Known rows, with every way that one mark hangs from another:
k922{k704{k109}}: [  1.1 -28.2  -5.5  31.3 -21.2  -3.4 -38.5   1.6  31.3  22.2  20.7  -0.2
  -6.2 -14.9  11.4   1.9  -5.4   6.4   5.3  17.0   2.1]
k823{k868{k304}}: [ 13.4 -26.6  14.9  -4.5  18.2  30.9 -32.1  -7.5   6.9  -2.7  -2.0 -21.5
  19.7   7.7   6.3  16.2   8.2   2.7 -26.3   6.9  12.0]
k947{k304}: [  1.8  15.2   4.6  -1.6  -3.0  13.7   8.7   4.5   7.8  11.9  10.9  25.1
 -32.1  -6.7   6.4   5.2 -13.4  -6.0   0.4 -12.2 -11.0]
k823{k868{k304 k704}}: [  4.7 -28.6  40.7 -22.0  35.7  31.1 -52.8  -8.2  12.3  10.1 -10.7  -3.6
  42.1  16.8  31.0   1.3   5.7   4.7 -38.3  19.5  16.5]
k109{k704}: [-18.3  15.8  17.6   0.1 -21.8   0.0 -20.3  13.6 -12.2   0.2   6.5  11.2
  -0.8  15.3   5.5 -44.4  -5.5  -1.8   6.1   4.8  13.7]
k304{k947}: [ 11.7   3.4  -9.3  -1.8  27.5 -10.8  -5.6   7.5   6.7  -9.8 -17.0   0.3
  -6.6   3.1  -1.7 -16.0  -7.8  13.2  -7.8  -2.8  -9.5]
k765{k823{k868{k304{k389 k947}}}}: [ 34.7 -23.0   0.7 -27.2  41.6  25.5 -30.8 -14.4  -3.3  15.8  -1.3 -23.2
  23.0   7.0  15.0 -15.2  -7.3  54.8   0.2  13.3  -7.1]
k868{k704{k109 k922}}: [  1.1 -41.6  -0.2  11.4  13.6  -9.0 -18.2 -11.2  33.4  32.5  24.1  -9.9
  -9.1   6.6  21.1  -4.7  -5.0  17.5 -19.5   4.9  11.9]
k947{k304{k868{k704{k922} k823}}}: [  5.4 -21.6  11.4 -10.7   4.0  -0.8 -25.1  -8.0  31.1  63.9  24.8  70.9
 -51.0  22.3  44.1  -7.2 -28.5  22.5 -53.0 -11.7  13.0]
k947{k304{k389}}: [ -6.1  13.4  -7.3 -13.5 -24.7  12.7  13.8  -9.6  18.3  49.0  14.6  33.3
 -36.2  -6.4  20.2 -13.8 -15.0   7.1  21.0 -12.0 -11.2]
k868{k304}: [  0.0  -8.8   3.6   0.1  19.8   8.2 -42.0  -5.5   8.6   3.1  -5.7  -8.2
   5.3   9.3   6.7 -15.7  17.4   1.1 -15.3   5.9  35.7]
k717{k389}: [  8.1   3.5 -13.2  -1.4   0.8  -7.5  20.6  -3.4  -1.2  18.9   1.5   5.6
 -13.3   0.7  -6.3 -13.9  -4.1 -19.5  16.8  18.6 -11.6]
k304{k389 k868{k823}}: [ -1.7 -27.5 -16.0 -14.8 -31.1   0.5 -26.5 -18.9  12.3  58.9  12.2  31.7
 -17.0   8.3  38.5  -6.7 -12.9  24.5 -12.5  -0.7   1.7]
k868{k304{k389 k947} k704 k823}: [  2.9 -14.5  12.7 -21.8  44.1  -1.9 -76.6  -8.1  33.7  57.1 -27.4  22.5
  16.7  40.0  47.3 -74.4  20.3  43.7 -50.0   2.3  43.3]
k304{k389 k947}: [  3.4   0.3 -21.1 -12.6   3.4 -10.0  -0.9  -6.0  17.7  28.5 -12.3   7.5
 -10.8   2.0  12.8 -33.5  -8.7  27.5  11.6  -3.0 -12.0]
k922{k704}: [ -1.0   2.4   1.3  12.6 -17.1  -5.8 -24.5   5.7  18.0  20.7   4.6  29.4
  -3.8  -3.2   0.1 -15.9  -1.5   8.8   3.6  12.7  10.9]
k947{k304{k389 k868}}: [ -6.5  -9.7 -16.0 -24.5 -36.3  15.0  -7.8 -15.4  19.5  57.5  22.1  51.5
 -47.3 -15.6  42.5   7.4 -40.2   4.9  20.4   1.0 -22.9]
k765{k823{k868{k704{k109 k922}}}}: [ 29.5 -55.2  17.4  -4.5  31.6  17.3  -5.2 -14.8   3.3  15.0  41.2 -34.4
  19.1   2.7  18.2  30.6 -21.0  42.2 -15.8  17.1 -18.4]
k868{k304 k823}: [  7.7 -11.2  11.1   8.4  22.4   5.9 -52.7  -1.8  10.9  17.4  -5.9  -0.7
   2.9  25.6   9.5 -24.7  31.1  16.4 -46.9  -6.4  49.4]
k704{k109 k922}: [ 10.6 -37.9 -25.0  28.9  -3.2  -9.8   2.9 -10.5  27.4  20.6  30.6 -27.3
 -35.4  -3.7  -2.1  13.3  -3.7  15.4  -5.3  -7.0   6.0]
k704{k922}: [  6.3  -7.7 -16.9  10.4  -2.0 -15.9  16.0  -7.7  15.2  19.2  15.0   3.1
 -33.0  10.4 -14.6  -3.2  -1.2  15.8  -6.2 -12.0  14.3]
k868{k304 k704{k922}}: [ -0.3 -19.4  12.6  -6.0  35.4  -5.7 -45.4 -11.3  29.5  36.7  -0.9  14.7
  -1.6  26.6  17.4 -35.8  13.2  19.3 -36.5   6.5  55.7]
k304{k389}: [ -7.9  -2.6 -13.3 -12.3 -22.1   0.8   3.8 -12.7   8.9  37.7   5.0   8.7
  -4.4  -1.5  13.3 -16.3  -1.1  13.8  20.8   0.4  -2.1]
k765{k823}: [ 15.1   3.2   6.3  -8.9  19.4   5.6   4.5   0.8 -27.5  -8.9  15.2 -11.7
  17.6  -3.6  -3.9  -1.0  -7.2  25.8  14.2  11.1  -6.7]
k947{k304{k868{k704}}}: [ -6.3 -10.2  18.9 -29.3   2.0  16.0 -32.4  -4.4  14.9  32.5  11.0  60.9
 -15.6  -4.1  53.0   6.5 -43.0  -6.1 -14.8  12.6 -15.7]

Rows:
[ -2.7 -39.3  -8.0 -20.2 -16.2 -12.9 -32.5 -25.5  34.4  90.1  20.6  54.3
 -24.0  28.3  49.7 -28.6 -16.2  42.7 -32.4   1.6  19.9]
k304{k389 k868{k704{k922} k823}}
[  0.4 -61.1  18.7 -16.2  11.9  36.1 -62.8 -25.1  34.2  49.3  11.4 -27.3
  35.4   3.6  54.4   4.0   1.7  18.1 -16.4  22.4   7.1]
k823{k868{k304{k389} k704{k109}}}
[  1.2 -63.6  -8.3   0.5   1.2  -7.8 -38.6 -17.9  33.5  41.8  31.6   9.5
 -18.5  -2.1  42.7  13.9 -31.4  14.6 -19.5  16.4   0.7]
k304{k868{k704{k109 k922}}}
[ 25.5 -54.9  38.6 -13.4  50.4  41.1 -63.6 -12.6  -4.3   2.7  21.2 -44.3
  58.3   0.6  37.2  18.3  -3.5  28.9 -26.2  34.7   4.4]
k765{k823{k868{k304 k704{k109}}}}
[ 35.1 -22.9  37.5 -33.7  81.5  25.9 -55.6  -1.3  -7.0  -7.6 -13.5 -14.3
  53.4  16.8  26.3 -16.3  -8.4  44.1 -32.6  25.1   0.7]
k765{k823{k868{k304{k947} k704}}}
[  9.4 -52.4  11.8  22.5  34.0  -3.4 -69.8 -11.6  43.1  49.6  17.1 -10.9
  -8.0  32.7  31.0 -28.1  25.7  32.8 -66.3  -2.7  62.0]
k868{k304 k704{k109 k922} k823}
[ -9.2 -17.2  23.1 -19.7  18.4   8.3 -67.8 -15.6  27.1  67.8 -10.1  23.2
  23.1  35.7  47.6 -57.2  26.5  31.7 -40.9   5.4  53.7]
k868{k304{k389} k704 k823}
[  4.2 -14.8  15.8   1.9  21.3 -14.9 -14.2  -4.9  22.5  42.9   7.9  27.4
 -10.1  37.2  15.7 -29.8  10.5  30.8 -51.0 -12.4  34.4]
k868{k704{k922} k823}
[ 30.5 -23.3  22.7 -15.1  35.6  35.2 -29.0  -7.8 -21.9 -12.4  11.4 -32.8
  33.8   3.4   3.3  18.3  -0.4  28.3 -12.1  19.6   7.3]
k765{k823{k868{k304}}}
[  6.0 -44.0   6.9  20.1  17.7  -9.4 -29.1  -9.1  35.4  45.4  23.2  -4.3
 -12.5  24.6  24.2 -13.2   8.5  30.4 -50.7  -7.3  27.2]
k868{k704{k109 k922} k823}
[ -3.5 -23.7  -8.2 -42.9   9.0  -8.4 -43.7 -13.6  24.8  48.2 -13.4  43.2
   5.0   3.0  59.3 -30.2 -35.5  26.7  -1.0  20.3 -18.3]
k304{k389 k868{k704} k947}
[  8.9 -38.0  11.8   1.3  61.2   2.2 -81.4   0.4  32.4  10.0 -16.0 -21.0
  21.7   9.9  38.5 -31.1   4.1  16.7 -36.4  16.8  23.5]
k868{k304{k947} k704{k109}}
[ 17.4 -10.1   2.2   8.0  48.5  -4.5 -57.5   5.9  16.3   7.4 -23.4   0.1
  -5.0  29.9   8.2 -41.3  23.8  28.4 -55.6 -10.9  39.7]
k868{k304{k947} k823}
[ 10.9 -28.8  19.4 -12.4  15.3  10.0   5.9 -12.7  21.2  22.2   8.8   6.7
   5.2  17.3  12.7  13.3 -11.4  17.3 -30.3   2.8  -4.7]
k823{k868{k704{k922}}}
[  1.8 -28.6   0.7 -33.1  11.5  -9.5 -53.3 -11.6  25.2  62.0 -13.5  49.2
   2.1  21.7  64.4 -39.1 -22.5  39.6 -33.8   8.5  -2.2]
k304{k389 k868{k704 k823} k947}
[ 13.4 -28.1  33.6 -44.5  31.7  37.3 -45.5 -21.7  -4.8  39.2   6.8  -6.9
  56.0  13.1  41.8 -14.8  -3.1  43.8  -5.1  31.4   8.4]
k765{k823{k868{k304{k389} k704}}}
[  3.8 -21.8   6.0 -28.8  31.0  -7.6 -47.6   0.9  13.4  11.1 -16.7  36.4
   8.1   5.5  45.1 -14.2 -35.0  12.7 -22.4  20.2 -14.5]
k304{k868{k704} k947}
[ 27.3 -27.2  26.9 -22.1  32.3  14.2   9.8 -12.3  -6.4  15.0  25.5  -3.8
  22.4  15.2   8.0  11.5 -19.9  44.2 -17.3  12.8 -11.8]
k765{k823{k868{k704{k922}}}}
[-13.5 -12.0   5.8 -42.3 -21.0  14.9 -27.3 -15.6  24.6  69.7  15.4  69.4
 -19.4  -5.4  66.3  -9.8 -42.6   5.9   5.3  12.4 -17.6]
k947{k304{k389 k868{k704}}}
[  4.0 -23.5  19.0   3.0  39.5  -6.7 -55.3 -10.1  31.8  46.8  -0.1  19.1
  -5.6  44.1  21.0 -43.7  26.5  34.4 -68.5  -6.8  68.9]
k868{k304 k704{k922} k823}
[  3.8 -21.5 -31.4 -24.0 -10.0  -9.4 -23.6 -12.7  17.2  36.6  -4.6  28.6
 -20.6  -5.9  34.5 -13.5 -33.0  24.5  11.3   9.1 -23.9]
k304{k389 k868 k947}
[  9.3 -28.7  17.2 -35.9  41.3  21.5 -55.4 -14.9  29.9  37.4 -23.4   4.1
  32.3  19.6  44.3 -32.3  -2.8  31.1 -26.8  13.6   4.9]
k823{k868{k304{k389 k947} k704}}
[  9.9 -25.3  13.4 -20.2  35.9  -9.2 -59.5   2.2  15.6  23.4 -17.2  39.9
   6.0  22.9  50.1 -23.0 -22.3  27.2 -54.2   8.1   1.1]
k304{k868{k704 k823} k947}
[ -2.3 -31.7  25.3 -35.9  13.6  32.1 -49.9 -21.7  23.0  48.1  -7.2   4.1
  38.5  17.3  44.8 -13.4   3.7  19.8 -18.5  18.9  15.5]
k823{k868{k304{k389} k704}}
[  8.7 -10.1   2.9  -2.6 -11.5  11.4 -23.3  -0.7  10.6  32.8  18.4  49.8
 -43.8   4.6  34.1  14.7 -25.1   5.5 -33.1 -12.2  -6.2]
k947{k304{k868{k823}}}
[ 14.0 -60.2 -19.0  -0.5  27.0 -18.3 -43.4 -10.8  40.6  30.8  14.9   7.2
 -25.1   1.3  42.6  -3.5 -37.4  27.6 -28.6  12.7 -10.9]
k304{k868{k704{k109 k922}} k947}
[ 27.8 -34.1  29.5 -22.0  51.3  22.4 -31.6 -15.2   1.8  19.7  19.0 -12.1
  27.4  22.5  14.2  -3.1  -1.8  46.2 -33.4  19.5  25.9]
k765{k823{k868{k304 k704{k922}}}}
[ 14.1 -68.9  16.3   6.4  30.7  20.4 -50.9 -18.5  39.9  29.2  22.0 -30.8
   8.9  12.5  28.3  15.0   3.9  18.8 -45.9  11.2  23.2]
k823{k868{k304 k704{k109 k922}}}
[ -4.8 -46.8  14.7  -1.9  15.5  12.7 -83.1 -19.1  38.8  70.0   6.2  -5.7
  21.0  21.9  57.9 -38.4  23.7  29.3 -39.8   9.6  46.7]
k868{k304{k389} k704{k109} k823}
[ 26.1 -47.5  34.5 -13.7  32.6  32.3 -20.5  -6.5 -10.8  -1.7  26.8 -38.9
  51.3  -7.0  32.4  33.0 -21.2  27.7  -7.4  28.4 -30.7]
k765{k823{k868{k704{k109}}}}
[ -7.6 -20.8 -10.7 -31.9 -20.5   0.8 -12.6 -23.6  40.6  87.1  30.0  72.5
 -53.6   3.2  54.6 -13.2 -43.6  22.7  -1.8   0.5  -4.7]
k947{k304{k389 k868{k704{k922}}}}
